Known rows, with every way that one mark hangs from another:
K_619{K_883}: [-16   1   6  11  -5   5  -2  -4   7   4  -4   8   1   1  10  -1   0  -9]
K_271{K_174{K_883{K_852{K_74 K_296}}} K_619}: [ 34   0 -15  -9  13  19 -18 -12  -2   1  30 -27 -21   9  32   9  13  12]
K_852{K_271 K_296}: [  3  -3 -13  -4 -13   2   0  -3  -2  -1  -4  -9 -11  -4  -8  -2 -10 -15]
K_883{K_174}: [ -3   8   1   0  -7  -6  -4   6   1  13   3  -6  -7   8   1  12 -10 -17]
K_883{K_174 K_271}: [-10  10  -4   7 -14  -5 -11  -3   5  15  -2  -4  -9  19  12   6  -8 -32]
K_852{K_271{K_619}}: [ 11   4  -7  -9  -4  16  22  -7   9   0  11   0   2  14  -5   4   4 -10]
K_883{K_271 K_852{K_296}}: [ -6  -5 -20  -6 -15   2 -30   0  -6  17  -8  -2 -10   9  23  -4   0 -25]
K_174{K_883{K_271{K_619}}}: [ 11  15  -3   5   6  14   3 -17  10  -1   9 -12  -4  20  21   2   6   4]
K_619{K_883{K_852{K_74}}}: [  3  -1 -16 -13 -11  15 -17  -8   5  12  -6   7  -4   0  23   0   7 -21]
K_271{K_174{K_619 K_883{K_852{K_74 K_296}}}}: [ 31   4 -19 -11  13  19 -27 -11  -1  -5  13 -28 -28  -3  23   4  -7  24]
K_883{K_852{K_74 K_174{K_619} K_271 K_296}}: [ 23   4 -56 -30  -2  25 -28 -12   1  -2 -10 -17 -25  -4   4   2 -20 -20]
K_619{K_883{K_174 K_271 K_852{K_74 K_296}}}: [-11   4 -25   0 -24   8 -38 -10   4  27  -8  -2 -23  10  32   4  -3 -55]
K_619{K_271 K_883{K_852}}: [-28   9  13  -8 -13   9   3 -13   2  18   2   6   4  10  23   4  -1 -14]
K_883{K_174 K_271{K_619} K_852}: [ -2  10 -13 -10 -13   9 -12   2   5  32  10   0  -5  33  26  13   4 -37]
K_852{K_74 K_271 K_296}: [ 20  -4 -32 -10 -11  11  -8 -18   1  -6  -4 -13 -21 -12  -7  -4  -3 -24]
K_883{K_852{K_271 K_296}}: [  9  -6 -20 -24 -18   7 -10   5  -5  12  -6  -6  -7   1   5   2  -7 -19]
K_619{K_271{K_174} K_883{K_852}}: [-23   2  22  -2  -9   7  -2 -13   0  13  18  -4  -1  14  34   6   0  -3]
K_271{K_174{K_619 K_883{K_852}}}: [ 24   8  -2 -13  12  16 -12  -1   3  -3  14 -20 -12   8  22   7 -10  35]
K_174{K_883{K_852}}: [ 22   9  -5 -23  -1   8  -7   1   0   5  -3 -12   0   6  18   5  -3  13]
K_883{K_852{K_74 K_174}}: [ 21   0 -38 -27   1  12 -27  -6  -2   0  -6 -10  -9   2  17   3  -3 -17]
K_174{K_619{K_883}}: [-16   9  -1  11   5  18  -2  -6  11   3  -4   9  -6  -1   2  -1  -9   4]

Rows:
[ 32  -4 -17  -9   2  22  10 -22  10 -11  26 -13 -14  10   7   4  12  -8]  K_852{K_74 K_271{K_174 K_619}}
[ -4  15 -18 -12 -13  11 -21   3   6  27  -5   0 -12  22  17   9 -14 -25]  K_883{K_174{K_619} K_271 K_852}
[-7 -3 13 20  8 14  2 -7  7  1 30 -2 -4 15 25  7 12  3]  K_271{K_174 K_619{K_883}}
[ 14   2 -43 -20  -7  13 -35 -16   2   2 -10  -9 -11  13  29  -2  -2 -31]  K_883{K_271 K_852{K_74 K_174}}
[  1  12  24   2   7   1  10 -22  -1  -9  24 -26  -7  10  19   6  -6  24]  K_619{K_271{K_174{K_883}}}
[  7  -2 -11  -3   4  22 -20 -10   7   2  11  -4 -16   2  24   2  -1   6]  K_271{K_174{K_619{K_883{K_852{K_74}}}}}
[  9 -10  -5   2  -9   1  -6  -3  -4  -7  12 -19 -17  -1   3   0 -10  -5]  K_852{K_271{K_174} K_296}
[ 37  13 -37 -29   0  29 -14 -16   7  -2  -7 -20 -24  -4   5   2 -14   5]  K_174{K_619 K_883{K_852{K_74 K_271 K_296}}}
[ 29 -10 -30 -22  -6  21 -14 -11  -2   5  21 -16 -21   7  18   5   9 -17]  K_883{K_852{K_74 K_271{K_174 K_619} K_296}}
[ -2   3 -18 -19 -16  13 -11  -1   7   5 -11  -1   2  12  19   4 -14 -24]  K_619{K_883{K_852{K_174 K_271}}}
[ -5   7  -4 -17 -28   8  -4   5   9  24  -6   3  -2  16  15  12 -12 -37]  K_619{K_883{K_174 K_852{K_271}}}
[ -3   5 -21  -1  -7  18 -18  -5   4  27  12  -1 -18  10  23  14   7 -38]  K_271{K_619{K_883{K_174 K_852{K_74 K_296}}}}
[ -7  25 -16   4  19  13 -13 -24  -2 -12   3 -33 -25  -1   6   6 -32  17]  K_852{K_174{K_619{K_271} K_883} K_296}
[ 20  -5 -22  -9  -1  21 -20 -17   5   9  22  -7 -12  23  38   2  21 -17]  K_883{K_271{K_174 K_619} K_852{K_74}}
[ 11   0 -36 -23  -5  16 -13   0  -3   7   4 -14 -11  13  11   8 -10 -23]  K_883{K_852{K_174 K_271{K_619} K_296}}
[ 20  12 -44   4  14  18 -30 -31   3 -14   4 -32 -30   6  24   1  -4 -15]  K_852{K_74 K_174{K_883{K_271{K_619}}} K_296}
[ -3  -6  -1  14  -5  15   1 -10   4   0  24 -11 -15  10  14   4   0 -13]  K_852{K_271{K_174 K_619{K_883}} K_296}
[ -3  16 -24 -17  -5  13 -21 -15  -3  25   5 -14 -31   1   7  13 -16 -26]  K_883{K_174{K_619{K_271}} K_852{K_74 K_296}}
[ -7   5 -39  -7  -1  14 -41  -4  -3   7 -11 -11 -19  10  21  -1 -19 -18]  K_883{K_271 K_852{K_174{K_619} K_296}}
[  5  10 -24 -22 -16  12 -14   8   1  24  -4 -10 -21   7  -2  13 -25 -25]  K_883{K_174{K_619} K_852{K_271 K_296}}
[-10   2 -14  -9  -6   9 -21   2   2   8  -8   1   1   8  25   4  -9 -16]  K_619{K_883{K_852{K_174}}}
